Every row comes from one small tree of marks. The marks that hang from a mark follow it in brackets, in the order of their numbers. Every link used is in the known rows. Which tree was each row made from?
Known rows:
Z_972{Z_336}: [ 2.11  0.19  0.03 -0.23 -0.92 -1.27  0.70 -0.09 -1.37  0.24  0.15 -0.70
  0.00 -0.04  0.08  0.54 -0.55 -1.00 -1.17  0.60 -0.88 -0.57]
Z_930{Z_998}: [-0.39  1.21  0.22  0.60  0.29  2.27 -0.83 -0.01 -1.42 -0.56  0.01  0.59
  0.59 -0.45  1.45  0.85  0.40 -1.07  0.19  0.20 -1.34  1.68]
Z_95{Z_336{Z_401{Z_130 Z_930{Z_998}}}}: [ 2.98  0.94  1.03  1.63  1.69  0.05  0.76  1.71  1.39 -0.41 -0.32 -1.37
  1.91  1.24 -0.66  2.37 -1.30 -0.72  0.07 -2.43 -0.07  0.70]
Z_930{Z_401{Z_130 Z_893}}: [ 1.05  2.18  0.26  0.72  0.87  1.96 -0.03  0.50 -0.05 -1.60 -2.57 -1.84
 -1.87 -0.41 -0.36  0.07 -1.60  0.48  0.90 -0.72 -1.61 -1.25]
Z_401{Z_130 Z_336 Z_893{Z_972} Z_930{Z_998{Z_7}}}: [ 1.01  2.32  1.07  1.66 -1.43  2.47  0.56  2.15  0.73 -2.55  0.66 -3.55
 -1.80 -1.43  2.55 -2.61 -1.16 -1.15 -0.29 -5.34 -3.62 -0.71]
Z_7{Z_95{Z_336} Z_998{Z_930{Z_401{Z_130 Z_893{Z_972}}}}}: [ 3.23  0.02  0.64 -0.86  0.77  2.54  2.50  0.87  1.85 -1.18 -1.39 -1.65
 -0.62 -2.78  2.43  2.43 -3.26  0.32 -1.41 -1.44 -0.95  1.00]
Z_95{Z_336{Z_401}}: [ 1.81  0.14 -0.38 -0.14  1.65 -1.72  1.80  0.26  1.63  1.14 -1.13 -0.40
  2.44  1.21 -2.06  2.65 -2.19 -0.50 -0.95  0.25  1.33 -0.23]
Z_336{Z_401{Z_930{Z_998}}}: [ 0.54  1.04  0.67  2.37  2.02  0.80 -0.65  1.82  0.10 -0.88 -0.13  0.03
  1.38  0.21 -0.10  2.29  0.59 -1.17  1.02  0.13 -0.92  1.32]
Z_893{Z_401 Z_972}: [ 0.40  1.42  0.65 -0.78  0.49 -2.87  1.39  0.28  0.21  1.57 -0.64 -0.37
 -0.27 -1.17  0.86  1.72 -0.10  1.08  0.75  1.57 -1.08  2.65]
Z_336{Z_401{Z_130 Z_893{Z_972}}}: [ 0.78  2.83  0.89  1.07  1.55 -0.51  1.09 -0.12  1.95 -0.05 -1.14 -2.78
 -1.51 -1.44 -2.00 -0.07 -2.42 -0.35  0.93  0.67 -0.42 -1.09]
Z_972{Z_336 Z_893}: [ 2.34  0.76  0.64  0.41 -1.44 -0.22  0.81  0.41 -1.87 -0.79 -0.38  0.27
 -1.23 -0.83  0.20  0.39 -1.95 -2.59 -1.35 -0.28 -2.52 -0.66]
Z_105{Z_7{Z_95 Z_998}}: [ 1.31  1.75 -2.74 -0.73 -2.25  3.39 -0.33  1.46  1.26  1.46 -1.67  0.85
  1.14 -1.52  2.79  1.31 -0.89  1.91 -1.30  0.72  0.73  0.54]
Z_7{Z_95{Z_336} Z_998}: [ 2.20 -0.97 -1.06 -1.35 -0.14  3.47  1.69  0.41  1.27  0.93 -1.03  0.35
  2.24 -0.36  1.68  1.68 -2.29  0.78 -2.76 -1.06  1.40  0.78]
Z_893{Z_401{Z_130 Z_930{Z_998{Z_7}}} Z_972{Z_336}}: [ 3.26  3.54  1.47  0.89 -1.49 -1.78  1.26  1.64 -0.46  0.11  0.72 -1.87
 -0.18 -1.47  3.79  1.89  0.44 -0.12  0.12 -1.02 -3.32  2.31]
Z_7{Z_95 Z_105 Z_998{Z_930{Z_401{Z_130 Z_336 Z_893}}}}: [ 3.13 -0.12  2.03  0.42  1.32  6.51 -0.22  3.35  0.60 -3.45 -2.45 -2.27
 -2.29 -1.22  3.29  0.10 -2.39  0.96  0.07 -2.74 -1.71 -1.34]
Z_930{Z_401{Z_130 Z_893} Z_998{Z_7}}: [ 0.39  4.70 -0.42  1.07 -0.42  4.26 -0.63  0.52 -0.35 -2.23 -2.05 -1.20
 -0.28 -1.21  2.70  0.69 -1.26 -0.37  0.29 -0.82 -2.76 -0.44]
Z_401{Z_893{Z_972} Z_930}: [ 0.04  0.04  0.75  2.09  0.13  0.52  2.14  0.72  0.49 -2.27  0.64 -1.18
 -3.51 -1.94  0.00 -0.29 -0.69 -0.03  0.92 -3.02 -1.53  0.53]
Z_7{Z_95 Z_998}: [ 0.81 -0.19 -0.75 -0.87 -0.21  4.01 -0.01  0.41  0.62  0.58 -0.84  0.37
  1.31 -1.03  2.11  0.41 -0.81  0.75 -1.72  0.30  0.66  0.59]
Z_972{Z_893{Z_401{Z_130 Z_336 Z_930{Z_998{Z_7}}}}}: [ 2.26  2.30  1.58  1.26 -1.15  1.69 -0.41  4.06 -0.39 -1.56 -1.08 -0.34
  0.00  0.32  3.71 -0.60 -0.44 -1.34 -0.24 -3.62 -4.03  1.09]
Z_7{Z_95{Z_336{Z_401}} Z_105 Z_998}: [ 3.11  0.22  0.39  0.15  1.86  4.73  1.49  1.34  1.98  0.12 -2.30 -0.34
  1.70  0.07  0.53  3.19 -3.49  1.63 -1.32 -1.12  2.08 -0.54]
Z_95{Z_336{Z_401{Z_130 Z_893{Z_972} Z_930}}}: [ 2.84  0.84  0.96  1.65  1.53 -1.15  3.10  1.12  2.67 -0.77 -0.58 -2.53
 -0.90 -0.29 -2.05  1.59 -2.93 -0.08  0.21 -2.97 -0.05 -0.51]
Z_972{Z_336 Z_893{Z_401{Z_130 Z_930{Z_998{Z_7}}}}}: [ 3.96  3.12  1.51  1.66 -2.03  0.70  0.67  2.73 -1.63 -1.45 -0.57  0.10
 -0.75 -0.55  3.77  1.53 -0.68 -1.70 -0.41 -2.04 -4.19  1.36]
Z_7{Z_95 Z_105}: [ 1.51 -0.67  0.26  0.51  0.49  4.26 -0.06  0.56 -0.28  0.18 -1.15  0.37
 -1.86  0.11  1.78  0.50 -1.07  2.80 -0.17 -2.43  0.45 -0.54]
Z_401{Z_336 Z_893{Z_972} Z_930{Z_998}}: [ 0.23  0.06  0.86  1.71  0.26  2.20  0.98  2.08 -0.88 -2.58  0.25 -2.26
 -2.11 -1.37  1.24 -1.30 -0.91 -1.71  0.14 -4.01 -3.62  1.10]

Write each row's tree:
[ 1.85  0.78  0.75 -0.78  0.55 -0.21 -1.62  1.97  0.06 -0.01 -2.07 -2.71
  0.94  1.02 -0.13 -0.78 -0.89 -0.05 -0.27 -1.02 -1.58 -1.73]
Z_930{Z_401{Z_130 Z_336}}
[ 0.48  0.14  1.35 -0.22  0.94  0.92 -0.41  1.68  0.65 -2.62 -0.21 -0.22
  1.03 -1.87  1.79  2.13  0.05 -1.46  0.54  1.96 -1.02  0.79]
Z_7{Z_998{Z_930{Z_401}}}
[ 4.00  1.61  0.85  1.51  0.07  3.56  1.22  2.87  0.52 -0.59 -1.21 -0.01
 -0.12  1.04  4.71  2.38 -0.52  3.03  0.11 -4.95 -1.13  1.94]
Z_893{Z_401{Z_130 Z_930{Z_998{Z_7{Z_95{Z_336} Z_105}}}}}
[ 3.43  3.49  1.33  3.34  0.03  3.02  0.89  2.11 -0.17 -2.96 -0.75 -2.36
 -1.63 -0.28  1.26  1.23 -1.74 -0.96  0.54 -2.24 -1.96 -1.93]
Z_972{Z_336{Z_401{Z_130 Z_893 Z_930{Z_998{Z_7{Z_105}}}}}}
[ 2.30  4.72 -0.97  0.07 -1.37  3.54  0.65 -0.37 -0.99 -0.12 -1.92 -1.72
 -0.75 -2.79  3.71  1.21 -2.55  0.21 -1.59 -0.57 -3.60 -0.01]
Z_930{Z_401{Z_130 Z_893{Z_972{Z_336}}} Z_998{Z_7{Z_95}}}
[ 4.07  2.08  1.61  0.19 -0.85 -1.02  0.83  1.51 -1.52  0.00 -1.65 -0.35
 -1.42 -0.16  1.07  0.92 -1.69 -1.28 -0.47  0.04 -2.85  0.56]
Z_972{Z_336 Z_893{Z_401{Z_130}}}
[ 1.36  1.81  1.46  2.37  1.66 -0.41  1.23  1.31  2.05 -1.26 -0.28 -2.81
 -2.12 -1.16 -1.61  0.23 -1.44 -0.09  1.50 -1.44 -0.79 -0.74]
Z_336{Z_401{Z_130 Z_893{Z_972} Z_930}}
[ 1.15  3.50 -0.05 -0.47 -0.75  1.98 -2.20  1.82 -0.30 -0.66 -1.84 -2.14
  2.55  0.23  2.81 -0.23 -0.73 -0.92 -0.93 -1.09 -2.93 -1.00]
Z_930{Z_401{Z_130 Z_336} Z_998{Z_7}}
[ 0.90 -0.25  2.87  0.98  0.80  3.20 -0.05  2.08  0.93 -3.88  0.59 -0.61
 -1.38 -1.57  2.12  1.20 -0.24 -0.45  1.42 -0.47  0.09 -0.15]
Z_7{Z_105 Z_998{Z_930}}
[ 0.28  1.40  0.25  3.08  2.16  2.68  0.68  1.64 -0.34 -2.37 -0.85 -0.35
 -0.67 -0.26 -0.23  1.75 -0.47 -1.41  1.36 -0.61 -1.57  0.96]
Z_336{Z_401{Z_893 Z_930{Z_998}}}
[ 0.85 -1.60  0.19  1.58  0.21  1.94  1.14  2.89 -0.23 -2.79 -0.52 -1.82
 -2.14  0.75  0.10 -2.06 -0.71 -0.86 -0.18 -4.52 -1.98 -1.02]
Z_401{Z_336 Z_893 Z_930}
[ 3.05  0.20  1.00  1.63  1.93  5.06  3.22  1.83  2.39 -1.45 -1.69 -1.27
 -1.00 -1.49  0.54  3.01 -3.92  1.55 -0.68 -3.24  0.85 -0.23]
Z_7{Z_95{Z_336{Z_401{Z_893{Z_972} Z_930}}} Z_105 Z_998}
[ 1.67  2.23  2.30  1.23  0.57 -0.78  0.38  1.89 -0.05 -0.07  0.38 -1.31
 -0.93 -1.18  2.46  1.50  0.86  0.81  1.86 -1.37 -2.48  3.54]
Z_893{Z_401{Z_130 Z_930{Z_998}} Z_972}
[ 2.98  3.23  0.25  2.45 -0.36  1.38  1.04  1.52 -0.08 -2.02 -0.45 -2.09
 -0.33 -0.31  1.13  1.08 -1.20 -1.82 -0.19 -1.06 -2.18 -1.16]
Z_972{Z_336{Z_401{Z_130 Z_893 Z_930{Z_998{Z_7}}}}}
[ 2.45  1.87  2.15 -0.01  0.12  0.31  1.08  1.03  0.35 -3.03 -0.16 -2.79
 -1.52 -3.36  1.60  1.38 -1.75 -2.06  0.27  1.34 -2.38 -0.16]
Z_7{Z_998{Z_930{Z_401{Z_130 Z_893{Z_972{Z_336}}}}}}
[ 2.12  2.83  0.38  1.72  0.44  0.56  2.59  1.07  2.54 -1.14 -0.20 -2.10
  0.40 -0.91  0.24  1.98 -2.72 -0.62 -0.36 -3.08 -0.94 -0.05]
Z_95{Z_336{Z_401{Z_130 Z_893{Z_972} Z_930{Z_998{Z_7}}}}}
[ 1.78 -1.07  0.73  0.36  0.80 -1.16  0.62  3.66 -0.40 -0.11 -0.94 -0.81
  0.36  1.81  1.35  0.22  0.97  0.60  0.36 -2.03 -1.67  1.54]
Z_893{Z_401{Z_336 Z_930}}
[ 3.03  1.28 -2.96  0.97 -0.56  1.86  0.97  2.37  1.06  1.77 -1.73  1.25
  1.83  0.27  1.87  3.86 -1.14  1.72 -0.94 -1.68  0.17  1.93]
Z_105{Z_7{Z_95{Z_336{Z_401{Z_930{Z_998}}}}}}
[ 1.25  2.20  1.23  3.20  2.02  2.83 -0.03  1.92  0.43 -2.30 -0.88 -1.54
 -1.17 -0.11 -0.33  0.71 -0.72 -1.04  1.74 -1.58 -1.53  0.11]
Z_336{Z_401{Z_130 Z_893 Z_930{Z_998}}}
[ 2.52  1.82  0.63 -0.11 -0.90  0.44  0.23  2.92  0.50  1.18 -0.43 -1.92
  0.73 -0.58  4.64 -0.10  0.12  1.29 -0.82 -3.33 -3.05  2.39]
Z_893{Z_401{Z_130 Z_336 Z_930{Z_998{Z_7{Z_95}}}} Z_972}
[ 1.39  1.16  2.19 -0.39  0.66  0.97  0.17  2.09  1.35 -3.04 -0.72 -3.30
 -0.83 -2.67  1.42 -0.21 -1.71 -1.84  0.26 -0.01 -2.36 -0.36]
Z_7{Z_998{Z_930{Z_401{Z_130 Z_336 Z_893{Z_972}}}}}
[ 0.55 -0.13  0.59  0.85  1.31  0.52  0.90  1.07 -0.36 -3.09 -0.95 -0.22
 -2.19 -1.25  1.06  1.50 -0.34 -0.91  1.33  0.32 -2.20  0.46]
Z_998{Z_930{Z_401{Z_893}}}
[-0.74  3.11  0.09  0.80  1.11  2.59  0.39 -0.33 -1.64 -1.58 -1.88 -0.57
 -1.19 -2.51  0.99  2.04 -1.53 -0.83  0.82  0.69 -3.35  1.65]
Z_930{Z_401{Z_893{Z_972}} Z_998}
[ 2.18 -0.50  0.18 -0.28 -0.33  2.43 -0.22  2.73  0.68 -1.61 -1.24 -0.54
 -0.32 -0.37  4.21  0.69 -0.73  1.29 -0.92 -2.46 -1.85 -1.57]
Z_998{Z_7{Z_95 Z_105} Z_930{Z_401{Z_336}}}
[ 3.03  0.34  0.69  1.86  1.73  0.26  2.58  1.66  2.16 -1.26 -1.12 -1.94
 -0.46  1.09 -1.88  1.34 -2.48  0.03  0.22 -3.25  0.26 -0.80]
Z_95{Z_336{Z_401{Z_130 Z_893 Z_930}}}
